Each row comes from the steps of one path. Every step used is in the known rows, and no mark comes twice. Write the path behind each row, first mark first.
Known rows:
femi/badusal/sabus: [-2.48  2.32 -1.25  0.79 -0.97  0.66  0.83  0.70  0.59 -3.53 -0.33  1.17
 -0.83 -1.05  1.25  1.11  2.95 -0.12 -1.80  0.33  3.77]
sabus/badusal: [ 1.04  2.65 -0.63  0.83 -0.57 -0.16  0.49  2.24 -1.48 -2.92 -0.80  0.57
 -0.69 -0.29 -1.16  0.58  6.35  2.10 -0.95  0.28  0.91]
badusal/labeva/sotaf/femi/savip: [ 1.73  1.57 -1.46  0.76  0.07 -1.88 -2.32 -0.89  0.23 -0.33 -0.21  0.80
 -2.64 -0.26 -0.83 -3.09  3.07  0.10 -1.15  0.09 -0.71]
lome/badusal/labeva/savip/femi/sotaf: [ 2.82  2.66 -3.00  0.53 -2.79 -0.66 -1.03 -0.02 -0.93 -2.61 -1.58  1.35
 -3.41  0.53  4.72 -2.06  2.89 -0.68 -1.61  1.30  0.91]
sotaf/labeva/badusal: [-1.04  2.91  0.50  0.34 -1.41 -3.05 -2.08  1.91 -0.27 -2.33 -0.67  0.80
 -1.77 -0.59  0.93 -2.53  1.80  1.69 -1.35  0.86  0.52]
badusal/labeva/savip: [ 3.08  2.95 -1.17 -0.53 -0.85 -1.60 -0.50 -0.53  0.07 -2.25  0.18  0.45
 -2.86 -0.07  1.62 -2.82  3.87  0.18 -1.68 -0.08 -0.63]
labeva/savip/femi: [ 5.01  1.23 -0.65 -1.39 -0.61 -1.48 -0.49  0.01  0.10 -2.46  0.32  1.00
 -1.97 -0.75  1.33  0.06  3.34  0.00 -0.86  2.16  0.11]
sabus/badusal/femi/savip/labeva: [ 1.96  2.18  0.51  0.37  0.07 -0.70 -0.63  0.08 -0.58 -0.13 -0.94  1.56
 -0.92  0.06 -1.26 -1.00  6.80  2.04 -0.59  0.06  1.97]
badusal/labeva/savip/femi/sotaf: [ 3.75  2.67 -2.06 -1.11 -1.39 -1.79 -0.58 -1.06  0.40 -3.03  0.18  1.23
 -3.40 -0.45  3.98 -2.92  3.61 -0.82 -1.52  1.72 -0.73]
badusal/labeva/sotaf/femi: [ 0.93  1.60 -1.83  0.94 -0.36 -1.67 -1.13  0.92 -0.28 -0.20  0.06  0.33
 -2.17 -0.43 -0.55 -2.86  2.86  0.02 -1.23  0.30 -0.58]
lome/badusal/femi/savip: [ 1.66  2.14 -0.88  1.53 -1.09 -0.92 -2.76  0.61 -0.59  0.38 -1.84  1.33
 -1.37  1.12  1.25  0.57  3.02  0.97 -1.73 -1.06  2.33]
lome/badusal: [ 0.86  2.28 -1.51  1.63 -1.72 -0.66 -1.39  2.55 -1.21 -2.62 -1.30  0.37
 -1.05  0.65  1.78  0.68  2.34  1.21 -1.80  0.11  1.96]
badusal/femi/savip/labeva/sotaf: [ 2.72  0.93  0.74 -0.66  0.87 -2.22 -2.35 -1.06  1.28  1.11 -0.39  1.31
 -1.48 -0.01 -0.56 -1.49  2.95  1.52 -0.39 -0.09  1.69]
badusal/femi/sotaf: [ 0.96  3.07 -1.16  0.33 -1.53 -1.92 -0.83  0.68  0.98  0.54 -0.31  1.43
 -1.39  0.15  3.85  0.32  3.25  1.37 -1.71 -0.32  1.33]
lome/badusal/femi/sotaf: [ 0.68  2.79 -2.10  1.80 -2.82 -0.76 -1.12  1.57 -0.62  0.31 -1.76  1.33
 -1.53  1.02  4.33  0.66  2.78  0.97 -1.71 -0.39  2.41]
sotaf/femi/savip/labeva: [ 2.18  1.70  0.56  1.21 -0.86 -2.44 -2.33 -1.00  1.67 -0.08 -0.01  1.06
 -0.07 -0.23  0.60 -1.55  2.46  2.06 -0.95  2.03  1.95]
savip/labeva/sotaf/femi/badusal/sabus: [-0.15  0.28 -0.58  0.51 -0.73 -0.51  0.62  0.28  1.01 -0.08 -0.12  0.95
 -0.43 -1.28 -0.23 -1.76  2.08  0.69 -0.01  2.40  3.74]
labeva/savip: [ 4.28  2.21 -0.34 -0.72 -0.69 -1.34 -0.15 -0.43  0.34 -1.63 -0.10  0.59
 -1.90 -0.13  1.11  0.23  3.43  1.42 -0.94  0.47  0.17]
savip/labeva/sotaf/femi/badusal: [ 0.05  0.38 -0.47  0.52 -0.84 -1.38  0.51  0.21  1.12  0.20 -0.03  0.96
 -0.73 -0.93 -0.07 -1.98  1.35  1.93  0.07  2.57  2.04]
lome/badusal/femi/savip/labeva: [ 1.70  1.79 -0.50  1.12 -1.11 -1.26 -2.34  0.40 -0.19  0.27 -1.58  1.35
 -1.26  1.01  1.61 -0.74  2.77  1.19 -1.25 -0.14  3.06]
savip/femi/sotaf/labeva/badusal: [ 0.74  2.12 -1.07 -0.57 -2.12 -3.00 -2.06  1.20  0.44 -3.80 -0.50  1.82
 -2.26 -0.93  4.40 -1.66  1.75  0.20 -1.07  3.62  0.53]
sotaf/labeva/savip: [ 4.10  2.83  0.49 -0.43 -1.88 -1.56 -0.60  0.17  0.22 -2.27 -0.16  0.79
 -2.27 -0.26  1.27 -2.90  2.91  1.63 -1.06  1.16  0.62]
savip/labeva: [ 1.48  1.65  0.43 -0.49 -0.47 -2.46 -0.45  1.51  0.97 -3.27  0.53  0.19
 -0.25 -0.48  1.53 -1.91  2.17  2.29 -0.88  2.14  2.24]
femi/savip/labeva: [ 3.02  1.87  1.21 -0.89  0.55 -2.67 -2.83 -1.63  1.82 -3.51 -0.31  0.92
 -1.17 -0.05  0.70 -1.86  2.51  2.41 -0.64  1.59  1.70]
femi/badusal: [-1.88  2.56 -1.21  0.53 -1.11 -0.53  0.70  0.47  0.73 -2.96 -0.14  1.03
 -1.13 -0.44  1.45  0.71  2.20  1.96 -1.56  0.46  1.00]

Which path is each row?
[-0.81  3.66 -0.75  0.50 -2.64 -2.02 -1.64  0.50  0.53 -3.09 -1.35  1.48
 -2.38 -0.79  4.81 -1.81  2.14  0.58 -1.43  1.57  2.30] | femi/sotaf/labeva/badusal/sabus
[ 2.26  2.26  0.43  0.04  0.49 -2.17 -2.71 -0.52  1.05  0.56 -0.33  1.27
 -1.18  0.34  0.19  0.16  3.73  1.27 -1.51 -1.03  0.98] | badusal/femi/savip
[ 1.84  2.53  0.04  0.70  0.21 -0.35 -0.85  0.36 -0.87 -0.04 -1.14  1.47
 -1.12  0.15 -1.66  0.23  7.05  1.75 -0.96 -1.00  1.32] | sabus/badusal/femi/savip
[ 1.08  2.18 -1.59  0.48  0.09 -0.13  0.34  1.43 -1.93 -2.28 -1.04  0.66
 -2.44 -0.31 -2.16 -2.09  6.46  0.84 -0.73 -0.28 -0.18] | sabus/badusal/labeva/sotaf
[ 1.93  0.29  0.20 -0.90  0.38 -2.10 -0.51  0.95  0.68 -2.07 -0.01  0.29
 -1.16 -0.73 -0.32 -2.04  1.68  1.99  0.05  1.98  1.64] | savip/labeva/sotaf
[ 1.70  1.90 -1.36  1.29 -0.04 -0.10 -0.82 -0.26 -1.40 -0.79 -1.26  1.16
 -2.25 -0.36 -2.50 -2.27  6.52  0.78 -0.63  0.04 -0.13] | sabus/badusal/labeva/sotaf/femi/savip
[ 3.70  3.72 -0.70 -0.28 -3.06 -1.65 -0.65 -1.15  1.11 -2.62 -0.79  1.52
 -3.02 -0.14  5.14 -2.22  2.63  1.86 -1.05  1.88  0.68] | femi/sotaf/labeva/savip
[ 0.47  2.16 -1.61  1.82 -1.54  0.59 -1.19  2.66 -1.30 -3.04 -1.57  0.37
 -0.58  0.09  1.64  1.19  3.09 -0.82 -1.97 -0.01  4.77] | lome/badusal/sabus
[-0.66  2.70 -1.85  1.73 -2.37 -0.47  0.90 -0.85  0.74  0.86  0.20  1.37
 -1.51 -0.44  1.81 -1.74  2.99  0.65 -1.63  0.86  0.43] | sotaf/femi/badusal/labeva/savip
[ 0.64  3.17 -1.38  0.78 -0.63 -0.34  0.34  1.79 -1.72 -3.24 -0.53  0.52
 -1.76 -0.18 -0.69 -1.94  6.74  1.02 -1.39 -0.15  0.21] | sabus/badusal/labeva
[ 2.91  2.02 -0.37 -0.70 -2.01 -0.27  0.11 -0.03  0.22 -3.18 -0.14  1.64
 -2.11 -1.14  1.62 -2.58  3.15 -0.57 -1.11  2.37  2.42] | sotaf/labeva/savip/femi/badusal/sabus
[ 2.50  3.01 -1.67  1.22 -3.61 -0.49 -0.77  0.51 -0.61  0.97 -1.89  1.75
 -2.49  1.00  4.49 -1.08  2.92  0.90 -1.22 -0.03  2.35] | lome/badusal/femi/sotaf/labeva/savip
[ 3.04  3.06 -2.00 -0.10 -1.49 -0.08  0.76 -0.22 -1.25 -2.93 -0.83  1.62
 -3.03 -0.52  1.81 -2.15  6.91  0.05 -0.86  1.40 -0.10] | sabus/badusal/labeva/savip/femi/sotaf
[-0.34  2.70  0.94  0.23 -0.80 -3.16 -3.04  0.55  0.17 -0.11 -0.94  1.58
 -2.10 -0.28  0.59 -2.78  2.41  1.39 -1.29  0.10  0.78] | sotaf/labeva/badusal/femi/savip
[ 1.59  0.59 -1.06  1.15 -0.27 -1.32 -1.08  1.26  0.06  1.03 -0.25  0.44
 -0.99 -0.59 -1.67  0.17  2.13  1.12 -0.61  0.76  0.24] | labeva/sotaf/femi
[ 2.86  2.11 -2.44  0.53 -2.02 -0.62 -1.06  0.73 -1.41 -2.49 -1.18  0.92
 -2.91  0.47  2.57 -1.88  3.19 -0.88 -1.66  0.85  0.90] | lome/badusal/labeva/savip/femi
[-0.78  0.59 -1.63  1.52 -0.62  0.24  0.08  0.40  0.25  0.90 -0.52  1.11
 -1.10 -1.17 -1.31  0.61  2.34  0.02 -0.69  0.62  2.18] | labeva/sotaf/femi/badusal/sabus
[ 2.72  3.46 -0.71  0.58 -2.23  0.10  1.01  0.21 -0.89  0.65 -1.27  1.86
 -2.22  0.01  1.71 -1.33  6.89  1.65 -0.69  0.12  1.31] | sabus/badusal/femi/sotaf/labeva/savip
[ 0.98  3.03 -1.67  1.79 -3.31 -0.79 -1.27  1.59 -0.64  0.11 -1.69  1.44
 -1.84  0.99  4.32 -0.90  2.52  0.98 -1.69 -0.09  2.67] | lome/badusal/femi/sotaf/labeva
[-0.47  0.88 -2.22 -0.74 -0.33 -1.08 -0.16  0.54  0.12 -3.52  0.11  1.55
 -2.59 -1.09  0.81 -1.38  2.32 -0.82 -1.12  2.20 -0.11] | savip/femi/badusal/labeva/sotaf
[ 0.90  3.27 -1.28  1.06 -1.50 -0.15  0.63  1.30 -0.95 -0.03 -1.03  1.55
 -1.21  0.05  1.44  0.42  6.83  1.76 -0.99 -0.37  1.42] | sabus/badusal/femi/sotaf
[-2.47  2.80 -0.73  0.38 -1.29 -3.14 -1.70  0.86  0.30  1.23 -1.06  1.54
 -2.01 -0.22  3.36  0.53  2.44  1.26 -1.25 -0.23  0.56] | labeva/badusal/femi/sotaf
[ 3.47  0.81  0.87 -1.05  1.22 -2.44 -2.96 -1.96  1.58 -2.50 -0.68  1.06
 -2.04 -0.31 -0.90 -1.85  2.05  2.25  0.08  1.60  1.17] | femi/savip/labeva/sotaf
[ 0.03  1.48  0.60  1.47 -0.61 -2.20 -2.75 -0.98  1.31  0.26 -0.52  1.31
 -0.19 -0.84  0.44 -1.13  2.65  0.53 -0.86  1.90  3.20] | sotaf/femi/savip/labeva/badusal/sabus
